Known rows, with every step that occurs
gufus -> mefek: [-0.55  2.54 -7.92 -5.39  2.02  0.36  2.25 -3.73  0.13 -0.85  0.78  2.10
 -0.91  3.03  1.66  1.01  3.24  2.21 -3.57]
rapuvu -> totolag -> mefek -> gufus -> zenagat -> pezopi: [-2.48 -0.14 -1.81 -1.81 -2.32 -2.95 -2.21  3.11  2.72 -4.80  0.93  2.81
 -2.14 -0.20 -3.98  0.93 -1.04  5.14 -4.24]
lera -> rapuvu -> pezopi -> zenagat -> gufus -> mefek: [ 3.22 -4.04 -3.18 -1.46 -1.02 -2.20  1.53 -1.29 -3.29 -4.26 -1.33  2.86
 -2.20  5.92 -1.79 -0.98 -1.63 -0.20 -0.99]
lera -> rapuvu -> pezopi -> zenagat -> gufus: [ 4.85 -6.70 -2.69 -2.17 -1.94 -1.66 -1.17  1.80 -1.52 -2.31 -2.65  3.19
  0.30  2.80 -4.43 -0.91 -1.80  0.51  1.27]
gufus -> zenagat -> pezopi -> rapuvu -> totolag: [-2.41  0.24 -5.71  0.81 -3.40  0.04 -4.65  4.70 -1.10  0.99  0.12  2.40
 -1.97 -0.74 -7.83  2.28 -0.50  4.07 -1.69]
pezopi -> rapuvu: [-2.15 -1.08 -5.32 -2.96 -0.24  0.38 -1.39 -0.47 -1.23  3.08 -0.14  2.52
 -0.32  0.40 -1.05  2.56  1.39  2.94 -0.85]
bibosun -> rapuvu: [-1.51 -2.01 -7.86 -4.90 -1.77 -2.06 -0.03  0.08  0.63  3.87  0.19  1.80
  1.81 -0.86  0.90  0.59  2.76  3.95  0.56]
lera -> rapuvu -> totolag -> mefek -> gufus -> zenagat -> pezopi: [-1.07 -3.77 -0.15 -2.42 -5.18 -5.84 -3.88  4.03  1.39 -3.12 -1.17  5.74
 -2.51  2.14 -3.76  3.00 -2.60  4.33 -0.43]
mefek -> gufus -> zenagat: [-0.83 -0.78 -2.58 -4.52 -1.00 -1.97 -1.60 -0.75  4.37 -3.29 -0.12  4.34
 -0.21  0.96 -0.91  0.18 -0.24  2.97 -1.33]
mefek -> gufus -> zenagat -> pezopi -> rapuvu -> lera: [-2.09 -1.69  0.26  1.22 -2.78 -2.91 -5.19  3.30  1.25 -3.23 -1.12  3.36
 -3.98  0.84  0.04 -0.52 -5.22  4.30 -0.37]
totolag -> rapuvu -> pezopi -> zenagat -> gufus -> mefek: [ 1.95 -4.55 -3.12  1.36 -0.87 -2.36  2.85 -2.30 -4.35 -4.60  3.33  2.26
 -3.56  3.49 -1.90 -1.76  0.50 -0.19 -1.80]
lera -> rapuvu -> pezopi -> zenagat: [ 4.05 -7.64 -4.21 -2.87 -2.12 -1.92 -1.96  2.39  0.83  1.64 -2.42  2.76
  0.52  0.53 -2.72 -1.89 -0.44 -1.64  1.87]
rapuvu -> pezopi: [-0.53 -1.34 -7.09 -3.75 -1.83  0.30  0.18  4.42  2.87  3.55 -1.80 -0.14
  2.17  1.31 -4.01 -1.83  1.14  2.79 -2.78]
bibosun -> rapuvu -> totolag -> mefek -> gufus: [-5.57 -2.63  0.30 -4.56 -3.98 -2.41 -2.07  1.16  0.02  1.44  1.68  1.75
  1.74  0.86 -0.42  3.12  3.18  4.23 -3.37]
lera -> rapuvu: [ 1.85 -4.20 -5.54 -6.61 -1.59 -2.69 -1.92 -0.54  0.70  3.11 -2.63  4.49
  1.54  2.45 -0.42  2.56  1.94  2.11  1.26]
gufus -> zenagat: [ 0.23  1.20 -7.37 -4.28  1.51 -1.83 -0.53 -0.70  2.25 -0.89  0.89  2.73
  0.41 -1.04 -2.30 -0.18  2.37  2.67  0.16]
mefek -> gufus -> zenagat -> pezopi -> rapuvu -> totolag: [-3.28 -1.35 -1.09  0.73 -5.76 -0.35 -5.67  4.64  1.00 -1.54 -0.38  4.24
 -2.67  1.37 -6.82  2.00 -2.28  4.25 -2.88]
bibosun -> rapuvu -> pezopi -> zenagat: [ 1.02 -5.52 -6.67 -1.53 -2.33 -1.25  0.14  2.76  0.81  2.88  0.04 -0.35
  1.15 -2.23 -1.49 -3.95  0.84  0.20  0.80]
zenagat -> gufus -> mefek: [-0.26  3.32 -6.31 -4.59  2.23 -0.14  3.20 -4.37 -1.93 -5.03  0.93  2.21
 -0.98  5.30  0.43  1.37  1.83  4.56 -4.58]

Rows
[-0.86 -1.14 -8.71 -0.62 -1.79 -0.65 -0.81  1.72  0.10  1.89 -1.46  2.67
 -2.36 -0.64 -1.79  1.17 -2.10  4.83 -1.17] => zenagat -> pezopi -> rapuvu
[-4.98 -1.93 -0.29 -0.80 -4.30 -1.19 -3.07  3.32 -0.60 -0.80 -0.07  2.78
 -3.10  0.90 -3.43  3.27 -2.54  5.47 -5.07] => zenagat -> pezopi -> rapuvu -> totolag -> mefek -> gufus
[ 3.58 -2.30 -4.12 -1.82  0.48  1.08  1.06  1.06 -0.28 -3.35 -0.84 -0.15
  0.74  0.46 -4.92 -2.77 -0.33  1.95 -2.86] => rapuvu -> pezopi -> zenagat -> gufus
[-1.95 -0.27 -5.42 -2.08 -0.16 -5.79  0.96  0.95  3.85 -6.47  0.61  3.65
 -3.46 -1.48  0.18 -0.71 -4.11  5.37 -2.39] => totolag -> mefek -> gufus -> zenagat -> pezopi
[-4.05 -1.09 -3.60  1.18 -1.46 -5.69 -0.27  1.67  0.60 -5.37  1.29  4.61
 -6.12 -0.84 -0.49  0.65 -5.93  4.97 -1.27] => totolag -> mefek -> gufus -> zenagat -> pezopi -> rapuvu
[-4.13  0.85 -5.49  1.25 -1.07 -2.67 -2.93  3.16 -2.29 -0.78  2.41  1.69
 -3.53 -1.67 -5.85  2.62 -1.07  4.60 -2.01] => gufus -> zenagat -> pezopi -> rapuvu -> totolag -> mefek
[ 0.82 -3.22 -2.12 -6.22 -3.68 -0.28 -5.04  1.95 -0.30  4.89 -2.35  3.69
  3.38  3.36 -4.95  4.31  4.55  1.86 -0.35] => lera -> rapuvu -> totolag
[-6.00 -2.05  3.07 -2.55 -2.20  0.06 -3.27  0.90 -1.59  0.28  1.47  2.63
 -0.80  2.59 -2.51  4.50  1.47  3.10 -4.18] => pezopi -> rapuvu -> totolag -> mefek -> gufus
[-2.58 -1.54 -4.13  1.04 -3.96 -2.98 -2.33  2.23  2.36 -3.10 -0.97  5.12
 -4.69  0.41 -1.99  0.15 -5.17  4.13 -0.52] => mefek -> gufus -> zenagat -> pezopi -> rapuvu
[ 3.06  1.54 -5.05 -3.56  4.45  0.75  3.10 -6.82 -3.23 -7.53  1.94  2.23
 -1.77  1.76  1.23 -0.33  2.23  1.23 -3.45] => pezopi -> zenagat -> gufus -> mefek
[-1.65 -0.68 -0.92 -2.59  0.87  0.57 -4.20  0.24 -2.27  2.66 -0.50  0.73
  0.45  1.10  0.83  1.96  1.67  2.39 -0.36] => pezopi -> rapuvu -> lera
[-6.59 -0.57  2.90 -1.12 -1.79 -1.73 -3.42  1.41 -1.12 -1.94  2.53  3.20
 -2.13  0.94 -4.23  3.85  0.67  2.96 -2.68] => pezopi -> rapuvu -> totolag -> mefek -> gufus -> zenagat
[ 4.67 -1.52 -4.44 -4.50  2.51  0.96  0.70 -3.91 -1.01 -5.16 -0.27  1.95
  0.46 -0.64 -1.63 -0.58  1.83  1.68 -1.28] => pezopi -> zenagat -> gufus
[-3.42 -0.30 -2.24 -3.11 -2.29  3.31 -4.40  1.91 -2.05  4.82 -0.01  1.67
  1.77  1.46 -5.72  4.06  3.98  2.77 -3.03] => pezopi -> rapuvu -> totolag
[ 2.61 -7.62 -3.77  0.17 -1.77 -1.59 -0.11  1.42  0.25  1.83  1.80  1.98
 -0.63 -1.78 -3.63 -2.21  1.78 -1.74  1.42] => totolag -> rapuvu -> pezopi -> zenagat
[ 0.04 -2.24 -5.50 -0.34 -1.09 -1.39  3.45 -1.01 -3.68 -3.71  1.58  0.12
 -1.61  2.82 -0.50 -3.34 -0.35  1.66 -2.57] => bibosun -> rapuvu -> pezopi -> zenagat -> gufus -> mefek
